Known rows, with every way that one mark hangs from another:
(dapu (narubu negifa) pefofem zarinu): [-27  -5  22  18   3  13  44 -54 -33   8 -36  13   5  19 -19  51 -21 -13
   5  25   5 -16  32 -40]
(dapu narubu): [ -6  -8   6   5  -4   2  19  -6 -15   5 -14   7  -9   3  -9   5  -8  -4
   7   1   8   2  12 -14]
(dapu (narubu negifa) pefofem): [ -5 -10  16  20   5   9  37 -20 -34  11 -25  16   3   5 -23  35 -19 -14
   8  19   4 -13  20 -36]
(roter narubu): [ -4  -9   2   0   6  -5  13  14   9 -13  -7  -2  -5  -6  -2 -22  -2   4
   9 -12   7  10  -7  -3]
(vire negifa): [ 14  -5 -10   7  -4  -2   4  38  -4   1  14   6   5 -12  -3   9   5   1
 -10  -9  -1  -2   3  16]
(zarinu (dapu (narubu negifa pefofem))): [ -9  -9  24  10   4 -12  27 -33 -29  12 -28  16   7  12 -22  14 -27  -9
  14  39   8  -8  17 -39]
(pefofem (dapu zarinu) (narubu (negifa roter vire))): [-23  -8  12  18   6   4  28 -22 -40   9 -12  35  11  13 -37  52 -12 -11
   9  33  -4  -7  29 -31]
(negifa (dapu zarinu) (narubu pefofem) roter vire): [-39 -28 -22 -24 -11   2  31  32 -30  -9  11  35  -1   9 -34  44  15 -30
  45  50  21  13  20 -13]
(negifa narubu): [-11 -10 -13  -8  -4  -6  13  14  -5  -7   8  15  -9  -1  -4   4   4  -4
  12  -1  12   4   1  -1]
(dapu (narubu negifa) (zarinu pefofem)): [-27   0  27  13   3  -4  33 -61 -19   0 -40   9  -3  16  -4  29 -23  -5
  13  25  12 -15  25 -34]
(zarinu (pefofem narubu)): [ -3   8  27  -6  -9  -7  13 -45  -6  11 -20   9  -7  14   2 -16 -24   2
  25   5  11   2  23 -35]
(pefofem dapu (narubu (negifa vire)) zarinu): [-15   3  39  11  17 -11  12 -44 -34  21 -11  22   7  13 -19  15 -26  -2
  11  15  -7 -13  27 -40]
(dapu (narubu (roter (negifa vire))) (pefofem zarinu)): [-42  -6  11  12   9  13  42 -14 -32  -6 -17   1   7  12 -33  32 -20 -16
  13  28  -7  -1  16 -37]
(negifa dapu narubu roter vire): [-13 -34 -44   3  -7  -4  22  79 -27 -12  30  36  -8 -15 -22  31  18 -27
  33  17  23  16  -3  13]
(negifa (dapu (narubu roter) pefofem zarinu) vire): [-43  -8   0   2  -7  13  51 -20 -44  10 -25  16   6  20 -35  50  -8 -36
  27  34  15   3  29 -26]
(narubu pefofem): [ -6   1  15 -25  -1   2   2 -13  -5   6  -7   3   6  10 -15  -5  -1  -2
  15  27  -3   0  11 -22]
(negifa dapu narubu): [-16 -16 -18   3  -6 -16  19  40 -10  -2  18  23  -7  -4   3   5   0 -16
  31   2  24  12  -7  -4]
(roter (narubu pefofem) (negifa (dapu zarinu))): [-41 -11  16  11   7 -12  36  18   4 -23  -3   7  12  14  -3  -7 -20 -11
  42  21   8  20 -10 -37]
(negifa roter vire): [  2 -17 -26  -1  -3  10   4  39 -17 -10  12  13   0 -11 -25  27  18 -10
   2  16   0   4   4  17]
(narubu (negifa vire) roter): [ -1  -3  -8  -3  11   3  19  25 -21   0  -1   9  13 -14 -40  33  16 -11
 -13  31 -19 -18   1   0]
(zarinu (pefofem dapu (narubu negifa))): [ -8  11  42  18  11 -18  19 -55 -22  19 -26  24   7  19  -8  -3 -42  -1
  27  19   5 -10  15 -53]
(zarinu dapu pefofem): [ -7   8  11  14   1 -20  -2 -51   1  -3 -19  -2   2  15  21 -16 -32  -2
  16   8  22   4   1  -3]

Rows:
[-27  -1  22  15   3 -13  10 -54 -12   8 -29  -4 -10  15  13  -3 -32   2
   5   3  19   5  17 -20]
(pefofem (zarinu (dapu narubu)))
[-32   8  36  -2  16  -5  14 -57 -19  13 -25  13  21  29 -21  26 -20  -5
  15  47  -7 -16  16 -44]
(narubu negifa (pefofem (dapu zarinu)))
[-29   7  29   4 -12 -12  25 -52 -10  12 -23  14  -4  25  13   1 -30 -11
  42  13  25   8  27 -41]
(negifa (dapu (zarinu (pefofem narubu))))
[-29   3  10   0  16  -3  20  10 -23  -5   4  12  28  17 -45   9 -12 -15
  22  47 -18   1  -9 -31]
(narubu (pefofem dapu) (roter (negifa vire)))
[-44  19  30  -7   0   1  26 -61 -15  21 -34  10   9  30 -22  12 -23  -2
   9  25  -4  -1  22 -49]
(pefofem (dapu zarinu) (narubu roter))
[-13  -5  19  29  15  -9  25 -17 -31  14 -18  21   5   8 -19  19 -25  -6
   9  15   3 -11   5 -33]
(pefofem (dapu (narubu negifa)))
[-36   0  39  -2  22 -10  27 -43 -10  -1 -32  13  17  23 -22   3 -21  -1
  22  35   0  -5   8 -47]
(roter (narubu negifa (pefofem (dapu zarinu))))
[-32 -25  -5  11  -2  12  32   9 -44   8 -11  20  -6   6 -22  43 -11 -28
  37  27  23  12  26 -25]
(negifa (dapu narubu (pefofem zarinu)) roter vire)
[-26  -2  11   2  -1  -3  44   2 -33  16 -11  26  11   2 -38  44  -1 -22
  12  36  -6 -10  23 -33]
(pefofem (narubu (negifa (dapu zarinu) vire) roter))
[  0 -28 -16  17   3  10  31  40 -39  -4  -2  26  -3 -17 -43  50   9 -15
   1  27   0  -7  14  -4]
(dapu (narubu (negifa roter vire)))
[-26 -18 -17  33   0  -9  39  43 -19 -15  22  25   8   5   1  19 -23 -25
  43   6  20  15 -14 -24]
(roter (negifa (dapu pefofem) narubu))
[ -5 -21  -9  15  -6  -6  25  30 -35   5   8  21  -7  -2 -16  16  -4 -25
  27   4  18  10  10  -1]
(negifa (dapu narubu) vire)
[ -4 -16 -17  35   5 -12  16  61 -16 -17  35  15  12  -6  -4  13  -8 -21
  23   1   3  12 -18   8]
(roter (negifa dapu vire))
[-45 -14   9  -2   6 -18  24  24  -7 -10  15  16   3  11   0   1 -18 -11
  49  29  12  14  -7 -44]
(roter (negifa dapu (narubu (pefofem zarinu))))
[-43 -12 -23 -15  -5  -6  35  24 -22  -7   6  21   0   4 -25  35  15 -27
  23  27  15   5   9   0]
(negifa (dapu zarinu) (narubu roter) vire)
[-44  -6   3  18   1  19  55 -21 -36 -12 -19   8  13  21 -38  51 -16 -24
  11  31  -5  -2  20 -30]
(dapu (narubu (roter (negifa vire))) pefofem zarinu)
[-29  -2  27   0   3  11  22 -56 -22  13 -32  -1  -8  20  -4  15 -24  -5
  15  10  12  -1  31 -40]
(dapu narubu (pefofem zarinu))
[ -7   6  18  -6   2   1  31  -1 -15  18 -20  13   7  -7 -35  18  -4  -1
  -5  27 -17 -14  11 -43]
(pefofem (narubu negifa roter))
[-39  -9 -20  -1 -10   1  49  29 -24   4  -2  23  10   6 -19  47  -1 -27
  21  23  18   4  15 -14]
(vire (negifa (dapu pefofem zarinu) (narubu roter)))
[ -6 -32 -47  11 -12  -9  26 107 -17  -7  32  34  -3 -25 -11  31  13 -17
  22   7  22  17  -7  13]
(vire (negifa dapu narubu roter))
[-12  -9  14  16  -3  -7  34  -5 -33  12   0  29   6   6 -19  38  -9 -20
  17  17   4  -6  27 -24]
(pefofem (narubu (negifa (dapu zarinu) vire)))
[-33  -2  27 -20  -8   9  27 -54 -18   7 -33   7  -3  28 -21  17 -10  -7
  19  33   6  -2  34 -41]
(dapu (narubu pefofem) zarinu)
[-22 -20 -22  29   1 -20  29  65  -7 -20  32  23   2  -6   5   7 -12 -16
  34  -1  16  17 -25 -10]
(roter (negifa dapu narubu))
[  8 -19  -1  11  16  -8  21  33 -12 -16   3  13   2 -17 -24   5   7  -5
   1   1  -4  -5  -3   6]
(roter (narubu (negifa vire)))
[-18 -17  -3  43   0 -10  34  44 -16  -8  10  14   1  -1   0  10 -24 -16
  28   1  12  15 -14 -23]
(roter (negifa (dapu narubu)))
